Every row comes from one small tree of marks. The marks that hang from a mark follow it in brackets, in alphabetical order. Every link used is in the known rows. Which tree was each row made from?
Known rows
telutu[sogolus[nagamad[nunu[fodi]]]]: [  6.1   1.5 -35.4  -2.3  13.4  21.3  -8.4  -2.7   1.0 -43.0  -9.9   5.1
  -9.8  42.2 -31.2   2.4   3.2   6.2  -0.9   1.2  -1.9   0.9]
sogolus[telutu[nagamad[nunu[kazi]]]]: [ -4.4   2.0  -7.2   6.1   3.0  -5.4   6.1  17.5  -3.1  32.0  46.0  37.7
  25.1 -49.3 -12.9   8.7  16.7  -1.6  22.3  -2.8 -28.8  10.8]
nagamad[sogolus]: [ -2.8 -22.2  21.3  -3.9  -0.4  22.4   2.2  -9.9   3.2 -23.5 -22.3  -6.1
  -0.8   9.4   1.6 -24.9 -11.4   2.5   3.9  -8.9  13.9  -8.2]
sogolus[nagamad[nunu] telutu]: [  1.9 -10.8   2.6  11.9  -3.7   3.9  -1.7  27.5  -9.9 -30.5  27.2  67.4
  17.8  14.2 -25.7   3.8  13.2   6.4  -5.1  -8.7 -23.5 -10.8]
telutu[sogolus[nagamad]]: [ -0.8  -5.2   1.9  13.6   1.7  28.8  12.4 -22.4  -3.4 -38.2 -15.2  15.2
   8.3  49.5 -16.3 -21.1  13.8   9.5  19.2   0.1   4.6  -8.7]
kazi[nunu[fodi] sogolus[telutu[nagamad]]]: [  1.6  17.7  39.5  18.5  19.8  -7.7  -0.7  -3.2   0.0  16.1   3.9 -13.9
  -6.7  -5.7 -15.9   0.5 -10.3   5.2   5.0  14.8   4.6   3.3]
telutu[nagamad[nunu[kazi]]]: [ -7.3   9.3 -30.8   5.2  -3.1  -1.1  10.5   3.9   3.8  21.5  23.2   6.3
  12.6 -47.2  -8.0   7.8   9.2  -2.8  14.7   1.6 -25.2  14.8]
fodi[nunu[kazi[sogolus[nagamad]]]]: [ -4.0  15.2  50.1  15.0 -15.1 -33.4   8.2 -18.6  10.5 -35.4  33.9  13.6
   8.0   7.0  27.3   0.5  36.9   6.7  30.7   4.0  -7.3 -19.2]
kazi[nunu[fodi]]: [  2.7   6.2  -8.3   0.0  -0.3  29.4   2.1   1.8   7.6 -31.0 -39.0  -7.3
 -24.3  10.5 -22.7  -0.5 -30.5  -2.6 -26.0   5.4  16.1   3.9]
nagamad[nunu[fodi] sogolus telutu]: [  3.8 -13.1 -33.7  -9.8  14.9  14.7  -9.0  13.0  -3.7 -17.7 -20.6 -18.6
  -8.8  -0.5 -12.2  23.9 -17.3  -1.4 -36.1 -10.0   2.3   6.4]
kazi[nunu sogolus[nagamad]]: [ -5.2  12.8  42.9  29.4  -9.3   3.7  14.8  -1.8   1.6 -44.4 -25.3  15.3
  -2.7  46.2 -11.1 -20.4   6.9   4.7 -10.0   6.1   2.9 -14.3]
fodi[nunu[kazi nagamad]]: [  2.3  14.9   4.6 -15.1 -23.3 -19.2   2.9 -15.1  12.4  24.6  23.5  -8.8
  -1.4 -21.3  31.9   0.1  -0.3  -5.8  16.1   0.7   6.5  -6.9]
sogolus[nagamad[nunu[kazi]] telutu]: [ -3.3  -5.3   2.0  10.0  -8.1  -3.2   5.3  36.4 -10.8 -16.5  35.4  76.2
  22.9   2.1 -14.7   7.2  28.0   0.4  11.4 -11.4 -26.4  -3.8]
nagamad[nunu[kazi[sogolus]]]: [ -6.1   1.5  -2.7  -1.1 -21.3 -22.0  -4.1  11.3   9.1 -15.8   9.1   7.5
   3.1 -12.3  19.6  -7.8  26.0  -2.2   1.0   5.7 -16.1  -4.1]
kazi[sogolus[telutu]]: [  2.2 -14.6  48.2   8.0  -8.1 -13.7  -6.6  -4.6  -2.4 -14.4  12.4  17.8
   7.8   3.8  10.2 -20.7  14.8   8.8   8.9   6.7  -2.5 -22.5]
nagamad[nunu telutu[sogolus]]: [  1.5   0.2 -64.7  -0.7   3.6  26.0  11.2  -1.5  -1.5 -10.3 -20.5  -5.2
   9.7   8.9  -8.1   7.6  10.9  -1.4 -17.9  -0.8 -12.4  -2.5]
fodi[nunu[kazi nagamad[sogolus]]]: [ -1.7   0.1  19.7 -17.9 -10.7 -15.9  -4.6  -9.5  11.7  23.3  14.3 -19.4
   5.6  -2.0  40.0 -12.0  -7.5  -6.0  27.3  -9.3  17.5  -5.3]
telutu[nagamad[nunu] sogolus]: [  1.3   7.9 -46.0   1.8   9.5  20.2   6.4 -16.9   3.1  14.7   0.8 -15.3
   9.2  -8.0 -22.6  -8.1   2.8   2.8  19.2   5.9 -14.2   7.5]
nunu[fodi kazi[sogolus] nagamad]: [  0.7   6.6  30.6  -8.5 -11.4 -33.5 -16.4  -8.6   4.3  21.7  -1.7 -29.2
 -19.2  -4.6  28.4  -8.7  -5.8  -2.0   5.1  11.3  15.7   3.1]
fodi[nunu]: [  5.3   0.8  -2.4  -4.2 -13.4   1.0   0.9 -23.5  13.3 -24.8  13.4  -5.3
  -3.2  -9.1   7.1   6.0   0.8   4.1   6.8   2.4  -2.1 -18.0]
nunu[fodi kazi[sogolus] nagamad[telutu]]: [  0.7  10.1  11.1  -2.4  -4.9 -28.1  -0.3  -6.0  -4.4  34.0 -10.2 -30.7
 -11.4 -13.9  32.1  10.7   3.7  -5.4 -11.6  10.2  15.3   2.2]
sogolus[nagamad]: [ -1.3  -8.5  14.7  15.2  -6.4  18.7  10.6 -10.6  -2.9 -36.1  -5.1  31.0
   2.1  22.0 -13.2 -11.0   2.9   7.5  -1.3  -5.1  -3.2 -10.4]
kazi[nunu sogolus[telutu]]: [ -1.1   2.5  47.8  15.0  -8.9  -1.2   1.5   9.3   1.4 -19.0 -11.2  22.2
   2.0  15.5  -2.5 -21.8   4.3   3.4  -7.2   5.7   1.4 -16.1]

Which tree is each row?
[ -2.4   1.9 -20.3   1.0  -1.9  -0.4  -2.7  18.0   0.6 -34.7  14.2  30.7
  -7.8   5.6 -19.6  19.2   8.3  -0.7  -8.7  -4.2 -14.3   9.3]
sogolus[nagamad[nunu[fodi kazi]]]
[  1.4  -0.3  -1.3 -17.1 -10.6  -2.1  -7.3  -5.3   0.6  25.5  -6.8 -12.5
 -16.4 -11.0   9.4  -1.2 -18.3  -6.2  -1.8   2.9  18.1  10.2]
nunu[fodi kazi nagamad]
[  0.4  -2.1  14.9  -7.5  -2.1 -32.2 -22.3  23.7   0.3 -10.1  26.2  19.0
  -1.1 -12.5  10.3   9.1  19.4   0.7   2.3   6.0 -13.7  -1.4]
nagamad[nunu[fodi kazi[sogolus[telutu]]]]
[  1.3  13.3 -17.1   9.6  -9.2  22.1  19.6   3.9  -3.7  26.3 -42.5  -9.0
  -2.9   8.8  -6.7   1.4 -26.5  -9.8 -42.1  -0.1  10.5  -1.6]
kazi[nunu[nagamad[telutu]]]
[  5.5  11.1 -10.2  -8.3  -6.3  16.8  -6.4  -0.9   4.8  10.8 -40.8 -24.0
 -26.6  15.4 -14.8  -5.6 -46.2  -7.2 -30.8   5.4  24.3  10.1]
kazi[nunu[fodi nagamad]]
[-10.6   0.1  -6.5  -2.1   7.5   5.3   8.6   6.7   2.5  22.1  13.3  -5.2
  14.4 -35.0   2.3  -5.0   2.9  -4.3  23.3  -8.4 -12.0  17.3]
telutu[nagamad[nunu[kazi] sogolus]]
[ -6.9   6.4 -27.8   2.9  -4.4  15.3  10.0   7.4  -0.7 -33.5   1.7  31.4
  16.6  29.7  -9.3  -6.1  30.5  -0.9  22.4  -3.8 -13.1   4.0]
telutu[sogolus[nagamad[nunu[kazi]]]]
[  9.8  14.8 -29.2  -5.4  -1.7   5.6   8.4 -30.6   5.7  24.0  -7.8 -33.8
   5.3  16.9  21.6   7.9   1.2  -2.0   4.2   3.4  12.2 -13.1]
fodi[nunu[nagamad[telutu[sogolus]]]]
[  8.8   1.0 -24.0   0.7  19.8  -3.3 -13.3   7.9  -3.2  22.5  32.0  10.7
  -0.8 -34.1 -33.2  22.2 -12.8   5.5   0.0   3.5 -18.1  10.8]
sogolus[telutu[nagamad[nunu[fodi]]]]
[ -3.6 -16.0 -27.5  -2.1   4.7  19.4   4.8  14.2  -4.1 -16.2 -14.9  -3.8
   7.8   0.5  -4.2   8.0  -2.4  -1.0 -30.5 -14.5  -9.0  -4.6]
nagamad[nunu sogolus telutu]
[  6.2 -23.1  -3.2 -15.6  16.2   8.4 -26.2  23.0  -2.9 -17.2   2.6  10.5
  -1.3   2.3 -12.3   0.5 -14.7   3.1  -7.1 -10.3   1.0   2.4]
nagamad[nunu[fodi] sogolus[telutu]]
[  8.6  -1.6 -23.1  -7.1   1.7   6.6  -1.5 -10.5  -6.5  29.1 -23.1 -25.0
 -17.7  -7.0  -3.1  16.9 -26.6  -2.2 -34.9   3.7  15.0   1.8]
nunu[fodi nagamad[telutu]]
[  3.3   7.8 -33.5 -10.7   7.4  10.8   7.8 -14.7  -4.4  35.5 -21.8 -32.5
  -4.7   5.6  12.8   9.8  -1.6  -8.4   0.7   3.5  21.0  14.4]
nunu[fodi kazi nagamad[telutu[sogolus]]]
[ -6.0 -11.4  29.2 -12.0  -8.2   5.3   1.1  -0.5   0.0  28.0 -11.1  -9.3
   3.9   3.8  26.8 -28.6 -11.3  -6.9  13.2 -10.8  21.0   2.2]
nunu[kazi nagamad[sogolus]]
[  9.2   3.3 -37.2 -10.0  12.3  17.2   0.2 -24.1  -5.2  27.4 -34.1 -41.4
 -11.6  23.6   0.8   7.8 -17.8  -2.1 -14.1   7.3  22.3   3.8]
nunu[fodi nagamad[telutu[sogolus]]]
[ -7.0   3.9  52.0  14.8   2.0 -25.4   9.2  -9.4  -5.2  32.7  36.6  12.6
  20.1 -32.7  16.1 -10.1  27.6   4.1  42.2   8.7 -11.3  -1.7]
nunu[kazi[sogolus[telutu[nagamad]]]]
[ -0.4  16.7  49.5  13.3   0.9 -46.4   7.3 -19.5   7.4  27.5  61.4   1.6
  20.2 -39.3  25.1   6.5  32.5   6.2  53.6  11.1 -13.7 -11.6]
fodi[nunu[kazi[sogolus[telutu[nagamad]]]]]
[ -1.5 -10.9  20.5 -21.3   2.4  -0.9 -11.0  -2.8   1.8  23.2 -21.2 -30.7
 -13.1   4.6  18.5 -12.7 -25.0  -6.4   8.5  -8.6  28.7  12.5]
nunu[fodi kazi nagamad[sogolus]]
[ -6.9   2.8 -12.7   7.5 -14.5   4.0   9.1  20.6  -2.3 -30.4  16.3  47.9
  12.0   4.9 -13.1   4.6  21.7  -0.9  -0.4  -7.6 -21.7   3.2]
sogolus[nagamad[nunu[kazi]]]
[  4.4   0.5 -28.4  -1.4   0.9  19.3  13.1 -21.4  -6.5  30.7 -31.9 -23.8
   5.5  23.4   6.5  -5.0  -4.4  -2.9  -9.3   1.3  15.5  -4.3]
nunu[nagamad[telutu[sogolus]]]
[  2.5 -23.3  41.6  -9.7   1.5   5.0 -10.6   3.9  -9.0  30.4  -5.8   6.9
   8.5  15.1  10.7 -30.1 -19.0   1.7   8.1 -12.5  18.0 -10.0]
nunu[nagamad[sogolus[telutu]]]
[  2.3  10.1  20.7   6.2  -3.5   1.8  -5.5  -4.1   7.7 -30.9 -33.0 -24.8
 -26.9  18.7  -4.6  -8.3 -16.4   0.8 -20.4  13.3  15.0   0.0]
kazi[nunu[fodi] sogolus]
[ -0.8  -0.1 -52.4  -7.1  -1.6   2.5   4.0  19.0  -0.5  -8.0   3.7   5.5
  -3.3 -35.0  -8.2  36.4   6.9  -7.8 -31.6  -1.6 -13.1  12.6]
nagamad[nunu[fodi kazi] telutu]
[ -3.3   0.5  25.7  -4.5  -7.1 -21.5  -8.2 -10.8   6.3 -17.5  -1.3 -13.3
 -16.7 -13.5  15.4  -4.5   9.7   1.8   7.3   9.9  10.0   1.9]
nunu[fodi kazi[sogolus]]
[ -4.6  -5.7  -7.2   3.2  10.7  11.3   1.3  -3.2   3.4  10.2   4.5 -15.6
   5.7 -20.8 -15.9  -4.5 -12.4   2.1   7.5  -6.8  -9.3   7.1]
telutu[nagamad[nunu sogolus]]
[  2.2   3.1 -13.8  17.4   8.8 -17.3  -1.0   8.6  -8.0 -35.3   1.1   2.0
  -8.4  12.1 -10.9  28.4  13.0   7.0 -34.9   5.1 -13.3  -7.5]
kazi[sogolus[nagamad[nunu[fodi] telutu]]]
[ -3.6  17.2  -4.7   3.9   7.3 -30.4  -6.4  -1.6   6.4  18.6  22.1 -26.6
  -7.9 -39.6   0.2  14.3   8.8   1.1  13.7  14.2 -13.1  15.3]
telutu[nagamad[nunu[fodi kazi[sogolus]]]]
[  1.3 -25.9   5.2  -7.7   5.4  12.4 -14.2  25.3  -4.7 -18.5   7.5  30.5
  12.2   9.7  -7.6 -12.9  -3.1   2.3  -2.6 -14.3  -7.6  -7.0]
nagamad[nunu sogolus[telutu]]
[ -6.7  -8.9  11.1  -5.2  -3.8   5.7  14.6   2.8  -7.7  37.0 -19.2 -14.5
  11.5   1.5  25.8  -6.9  -5.0  -9.1  -3.8 -12.0  14.5   3.6]
nunu[kazi nagamad[sogolus telutu]]
[  0.6  -5.5 -18.9  -4.9  26.4   7.7 -12.3  -4.0   2.9   7.6   1.0 -33.4
 -10.8 -17.5 -19.7   7.1 -25.4   4.0   0.2  -3.2   0.2  16.5]
telutu[nagamad[nunu[fodi] sogolus]]
[  7.1  -4.9  23.5  11.3   6.7 -27.8 -22.0  19.0  -7.0 -33.0  23.8  33.9
  -5.0  24.3 -15.5   8.3  12.3  10.9  -3.7   3.9 -12.8 -11.6]
kazi[sogolus[nagamad[nunu[fodi]] telutu]]
[ -2.6  -7.0   4.4 -13.0   8.6   2.5   0.8   1.1  -6.3  36.4 -23.9 -31.7
  -5.9  -3.2  18.9   6.4 -17.2  -9.1  -9.4  -9.4  23.8  10.8]
nunu[fodi kazi nagamad[sogolus telutu]]
